Each row comes from the steps of one path. Every step used is in the known rows, and no mark comes twice. Write the path behind each row, first mark first.
In the rows, 128 means zero.
Known rows:
V > M > Y > F > B > T: [157 109 171 160 128  90 148 135 114 154  96  85 111 134 175  95  85 143
 116  85 204 116 110 158 119 113  70 148  95 165 103 156  85 157 134 175
 183  80  98 145 136 130 145]
V > K > P: [118  97 137 108 129  82 163 144 142 112  96  81 138  62 145  89 106 136
 120  60 148 143 160 130 134 146 123  86 108 167 128 135  74 131  99 180
 106 141  86 139 145 156 152]
M > Y > F: [108  90 148 143 152 101 154 168 114 119  89  81 134 108 131  83 103 171
 144  81 157 148 106 162 141 161  70 124  80 139 104 109 116 152 113 175
 154 101  91 144 121 146 134]
K > P > B: [122  96 138 131 106 112 139 142 126  80 107 102 164 106 130  87 115 145
 123  92 114 142 132 133 149 158 129  92 111 138 125 131  88 126 101 141
 112 115  70 128 169 135 131]
T > B > F > Y > P: [101  81 141  92 137 107 140 114 129 122 110 116 147 107 155 103 110 159
  68 101 114 136 126 169 110 108  72 105 100 137 148  89  58 137 139 174
 153  77 100 155 154 188 106]
F > Y: [126  76 162  75 161  98 165 138 128 107 106  89 129  60 152  80  93 168
 139  88 130 149 107 132 128 168  98 110  66 154 136  78  90 138 106 182
 128 130 100 150 128 148 130]
P > B > F > Y > M > V: [153 128  99 134  87 139 131 161 101  73 111 139 122 116 160  62  99 179
 127 111 164 120 108 132 144 118  80 119 111 153 130 104  69 138 134 159
 180  63 102 163 168 179  93]
B > V > M > Y: [134 125 158  97 143  78 153 142 116 150 107  62 114 114 173 130  88 167
 149 100 164 164  86 123 110 176  67 148  81 173 102 127  64 172 126 201
 157 136 122 172 124 115 107]
F > Y > P: [115  72 158  54 179  99 162 131  98 107 103  93 135  73 143  94  83 165
 115  90 104 133 112 148 134 149  88  86  54 153 148  67  91 121  99 171
 113 135  83 146 144 162 134]
T > B > F > Y > M > V > K: [137 127  89 136  83 116 143 141 117 110  97 128 103  82 175  72 101 182
  96  77 206 133 142 124 118 101  66 121 136 175 146 114  42 152 147 182
 184  76 135 179 156 199  96]
T > B > P: [123  96 147 116 154  95 156 128 153 112 101  85 139  60 124 111 136 145
 114  89 114 149 147 120 132 163  91 134 124 165 131 157  66 134 107 147
 104 119 101 152 135 157 135]
K > P > B > V > M: [156 131 134 120 110 110 145 134 124 113 123 100 147 133 157 111 113 135
 116 102 122 146 117 128 127 172 117 100 110 163 120 159  42 158 134 159
 141 134  90 142 170 122  98]
V > K > P > B: [134  96 120 144  90 106 154 144 127 102 114  96 159 103 143  89 107 142
 120  69 135 142 154 129 149 138 142  83 126 151 118 135  83 124 104 155
 118 111  94 124 154 146 157]
M > Y > P > B > V: [130 106 141 123 117 105 141 130  76 121 120  76 152 150 150 143  80 175
 124 130 109 159  86 133 146 156  71 114  92 117 123 105 106 125 143 150
 130  96  97 148 156 110 109]
P > B > F > Y > M: [135  94 122 132 108 136 149 165 119  85 121 116 131 108 156  64  84 161
 124 104 147  96 113 132 126 122  98 113 107 143 107  99  65 140 117 176
 171  74 112 155 162 186 104]
V > M: [130 122 141  89 162  70 159 150 130 112  97 103 135  81 148  97 112 154
 150  77 150 140 115 117 110 173 107 120  82 201  88 129  64 169  82 191
 150 151 119 170 128 154 159]
M > Y > P: [ 89  91 158  85 157  84 147 142  92 120  91  65 141 101 136 120  81 173
 134 103 124 138 103 142 133 142  73 116  74 147 118  90 111 125 100 168
 112 121  87 154 133 147 144]
P > B: [147 106 134 135 122 100 148 145 111  83 113 109 166 106 134  95 110 164
 151  98 122 154 118 118 144 169 125 108 103 146  97 123 103 136 100 153
 136 106 109 146 147 135 158]
V > B: [139  86 129 115 133  86 150 127 115 101  98 112 156  75 133 106 105 162
 138  66 158 150 127 105 121 166  98 109 124 159 104 123  74 133 108 176
 133 106 104 158 143 150 154]
Y > P > B > J: [142 101 107 130 159  83 152 150 110  90 131 106 154  98 117 109 126 177
 114 110  71 121 114 151 158 155 131  85  64 143 103 141  76 129 110 126
 143  98 108 141 158 128 152]
V > K > P > B > J: [145  93 102 163 112  91 155 155 154 112 132  84 138  81 135  86 131 158
 106  70 113 130 145 144 155 145 157  79  97 148 111 159  51 132 120 138
 142  98 105 122 152 124 147]
P > B > V > M: [174 135 129 122 123  97 153 135 109 114 128 111 149 132 160 117 105 154
 143 106 134 156 101 111 123 187 110 118 101 174  90 152  55 167 131 173
 166 127 129 162 152 119 123]
B > P: [132  96 155  92 175  89 168 148 151 107 101  80 131  58 122  98 121 137
 148  88 109 139 139 121 149 171  96 121  91 171 121 153  82 122  92 163
  97 134  88 150 128 155 153]
F > Y > M > V: [144 123 127  84 140 112 151 153  83  75  88 109  96  51 150  61  82 191
 148  93 173 129 108 107 143 155  71 118  78 181 150  91  83 138 108 167
 137 135  95 172 156 170 100]
K > P: [112  99 156  97 146  90 152 145 144  92  93  87 141  69 129  88 110 141
 123  87 125 139 138 135 134 165 112 100  94 157 138 134  77 128  95 165
  94 141  62 144 154 151 125]
Y > M: [126 121 134 105 160  85 164 166 102  73  88  96 122  48 125  81  80 163
 151 100 158 102 133  97 121 171  94 121  94 180 101 133  78 144  76 173
 120 151 102 179 155 176 136]
F > B > V: [168 111 142  97 149  70 139 101 108 106 115 107 127  72 156 121  94 141
 115 126 162 152 120 113 122 171  95 123  84 152 149 149  76 135 149 171
 133 112  95 174 163 114 124]
V > M > Y > F > B: [128  96 136 133 143  87 129 142  94 142  96 102 126 116 151  91  90 150
 120  74 201 120  97 166 119 124  79 132  73 174 103 122  85 175 119 179
 191 100 103 154 129 147 155]

Which path is each row?
[152  84 134 125 175  96 146 137 126 110 105 113 128  68 111  76 124 121
 108  83 142 113 147 160 152 139  92 110  85 162 141 169  88 125 124 146
 133  96  64 140 148 160 157]
Y > F > B > P
[149  92 177 168 128  93 149 129 114 136  93  84 118 118 160  93  86 151
 111 103 191 125 122 160 140 122  65 146  98 125 124 145 112 131 145 157
 158  58  77 138 147 122 139]
M > Y > F > B > T
[154 133  93 128 115 100 135 145  71  69  80 137 124  61 132  85  98 183
 147  77 194 130 127  85 131 159  71 116 138 189 117 136  68 141 120 158
 136 114  95 181 169 173 126]
Y > M > V > B
[157 103 131 108 117  80 142 101 124 128 112  89 123  74 163 110  95 120
  85  90 175 144 154 126 125 138 113  96 104 154 169 159  53 124 158 170
 119 118  83 150 171 130 122]
F > B > V > K > P
[123  86 106 141  78 144 153 166 134 105 124  98 124 102 163  55  79 139
  91  68 162  87 147 144 129  92 113  88 128 147 124 112  42 126 126 175
 151  82  98 133 169 198 105]
V > K > P > B > F > Y > M
[141  99 123 151 131  99 144 157 152  88 129  90 144  83 121  83 140 165
 109  98  88 126 125 155 158 163 148  97  83 133 119 156  58 134 115 126
 127  99  81 126 163 120 125]
K > P > B > J
[124  82 144 143 142  95 129 136  93 123  94  94 130 103 136  87  87 157
 120  93 188 130 106 168 140 129  78 128  77 136 125 114 116 145 129 165
 163  79  81 146 136 139 149]
M > Y > F > B
[154 122 111 121 114  87 135 121  96  88  89 134 145  83 139 104 123 181
 144  71 170 174 120 108 139 165  79 112 130 172 131 128  81 135 134 157
 141  96  94 166 149 144 142]
M > V > B
[150  88 141  86 138 122 156 118  83 110 137 101 144 127 158 111  82 166
 107 117  85 150  96 143 145 161  89  81  82 127 152  87  85 118 152 153
 133 109  97 138 169 127  99]
F > Y > P > B > V
[152 124 142 132 105 102 142 142 102 141 124  72 138 151 169 128  86 168
 146 109 151 162  78 121 127 170  86 141 102 159  88 123  73 172 133 177
 170 108 132 157 134 105 113]
P > B > V > M > Y
[149 154 112 109 139  90 148 159  79  62  80 121 110  53 133  79  96 182
 162 106 175 128 123  95 141 166  78 122  98 190 127 136  81 143  99 158
 127 137  97 184 162 167 121]
Y > M > V
[138  85 131 152 115 105 135 124 106 151 107  75 111 114 157  98  84 136
  79  76 195 142 134 175 140 124  76 105  99 131 162 142  77 137 179 171
 155  92  70 132 157 128 109]
M > Y > F > B > V > K > P
[111  94 126 123 120 119 151 149 134 102 104 108 115  74 157  77  92 167
  89 102 169 105 130 133  97 121  74 131 116 154 126 106  41 159 122 183
 165  87 119 176 162 204  85]
T > B > F > Y > M
[170 119 137 134 124 101 155 133 105  97 128 107 152 117 147 116 111 162
 140 123 120 169 113 109 142 191 106 112 103 138 113 142  88 139 138 157
 139 105 109 157 162 108 114]
P > B > V
[131 102 126 111 135 100 146 138  83  86 112 116 175 118 129 110 102 160
 127 105  94 134 120 131 148 151 115  84  94 146 110 114 103 120 100 143
 118 112  94 142 162 149 161]
Y > P > B
[123  81 153  92 143 102 156 145 159 114 113 100 130  89 163  81 107 156
 119  96 138 142 114 156 118 138  87 119  80 144 127  92  71 140 120 199
 158  79 100 155 132 169 118]
B > F > Y
[157 137 145  85 159  71 166 135 123 124 112  98 125  94 162 120 108 149
 142 100 143 160 107 115 108 198  90 122  82 190 103 151  46 170 123 196
 147 151 118 178 141 133 117]
B > V > M
[144 154  71 165  54 124 130 166 113  80 102 137 129 118 152  68 108 150
 113  84 180 115 156 130 150  97 101  93 151 165 122 161  50 131 134 153
 155  76  91 150 185 191 114]
Y > M > V > K > P > B > F
[137 105 124 136  99 102 154 131  76 145 125  69 146 150 163 146  74 168
 118 102 131 160 110 127 147 137  82  98 106 133 115 111 100 119 149 167
 138  97 123 144 147 126 135]
M > Y > P > B > V > K
[174 118 167 162 105 100 167 135 134  93 115  95 156 123 157 101 108 158
 144 114 127 142 133 109 144 161 114 124 127 138  99 152 104 121 109 145
 132  82 106 136 161 122 147]
P > B > T
[ 99  95 131 135  98 111 124 151 108 117 115  95 166 162 148 119  95 167
 114 118 117 131 101 162 137 105  78 116 105 118  98 102  99 127 123 162
 151  48  98 145 147 158 137]
M > Y > P > B > F
[142  93 121 153 167  73 133 154 119 151 115  89 104  93 144  87 112 169
 107  79 179 107  88 183 129 131  98 132  44 169  99 148  56 183 133 165
 213  85 111 152 122 126 146]
V > M > Y > F > B > J
[135 112 129 131 106  90 157 111 140 130 110  85 132  83 158 122 115 143
  81  83 151 171 160 121 118 161  95  95 138 150 157 160  40 145 154 168
 120 127 105 150 166 137  96]
T > B > V > K > P
[159 118 163 138 121  99 166 130 104  98 111 105 162 138 151 115  99 156
 124 117  99 124 134 123 149 141 101 100 116 137 107 141 106 108 113 132
 114  91  91 138 171 135 150]
Y > P > B > T
[159 103 139  73 138 114 158 123  83 128 137 107 140 142 171 112  81 159
 110  99 102 139  88 141 126 156  95  84  73 163 129  94  57 146 144 168
 159 130 117 147 158 136 102]
F > Y > P > B > V > M
[110  81 148  66 156 101 153 139 130 114 112 105 138 101 154  93  97 156
  99  99 108 124 113 172 122 118  77  94  68 142 138  82  71 126 120 189
 142  88  87 153 148 187 119]
B > F > Y > P
[176 106 163 160 145  87 158 127 122 107 101 120 127  98 147  81 106 135
 105  98 173 118 145 152 137 140  88 119 101 146 130 172  95 127 138 152
 154  76  77 142 162 137 150]
Y > F > B > T
[129  73 124 114 119 123 151 151 124 102 105 113 120  76 155  72  82 162
 107  71 184  95 123 126 100 126  71 113 126 158 114 100  36 139 132 197
 165  78 106 170 155 205 105]
V > B > F > Y > M
[125  92 146  81 165 108 170 160 108  88  95  88 107  41 143  65  67 170
 140  89 154 103 115 111 123 161  92 114  74 171 128  86  76 136  89 182
 125 146 101 168 148 176 110]
F > Y > M
[153 121 129 167 116 121 147 158  97 143 124  96 137 177 154 103 100 169
 140  91 152 154  81 154 136 169  73 118  97 147  85 135  82 180 154 173
 198  96 121 144 137 121 108]
P > B > V > M > Y > F
[132 127 110 124 104 123 132 140 117  88  95 133 106  82 160  71 111 185
  98 104 181 129 122 129 118 119  54 132 122 164 154 110  47 158 146 167
 174  77 107 184 168 192  73]
T > B > F > Y > M > V
[156 125 102 120 133 111 143 147  98  85  85 120 113  50 121  86 111 164
 142  71 167 117 141  86 148 153  65 122 144 195 131 162  58 120 119 143
 112 117  83 166 157 181 126]
Y > M > V > B > P
[127 123 106 109  93 125 145 159 131 101  94 108  92  74 170  52  93 157
  98  69 191 110 146 146 133  97  74  97 113 173 162 115  41 133 135 183
 150  96  78 155 165 201  84]
B > F > Y > M > V > K > P
[155 112 175 158  95 111 156 136 144  95 109  87 154 122 150  88 112 140
 118 105 116 135 144 127 149 146 121 112 133 131 125 163  89 110 113 132
 102  91  64 117 177 122 119]
K > P > B > T
[115 111 129 140 120  85 141 132 157 105 103 118 150  95 147 108 135 152
 101 109 147 152 140 141 104 139  86 133 129 146 111 147  56 157 122 180
 160  72 113 171 150 171 125]
T > B > F
[148 114 141 131 108 112 146 131 123  91 119  95 148 121 143 107 112 146
 114 115 106 158 126 129 148 179 115  96 113 129 142 149  71 130 141 145
 115 113  70 140 180 115  91]
K > P > B > V
[159 110 118 115 131 100 140 123 123 105  95 116 131  72 130 104 135 161
 139  65 147 162 137 110 155 159  72 122 136 181 141 156  68 116 133 146
 118  95  79 148 140 152 143]
M > V > B > P
[181 117 147 129 104 122 160 129  94  94  90 111 100  79 172  74  79 184
 132  77 196 120 123  93 133 142  53 130 138 172 146 119  65 115 142 155
 143  90  91 160 170 160  95]
F > Y > M > V > B > T
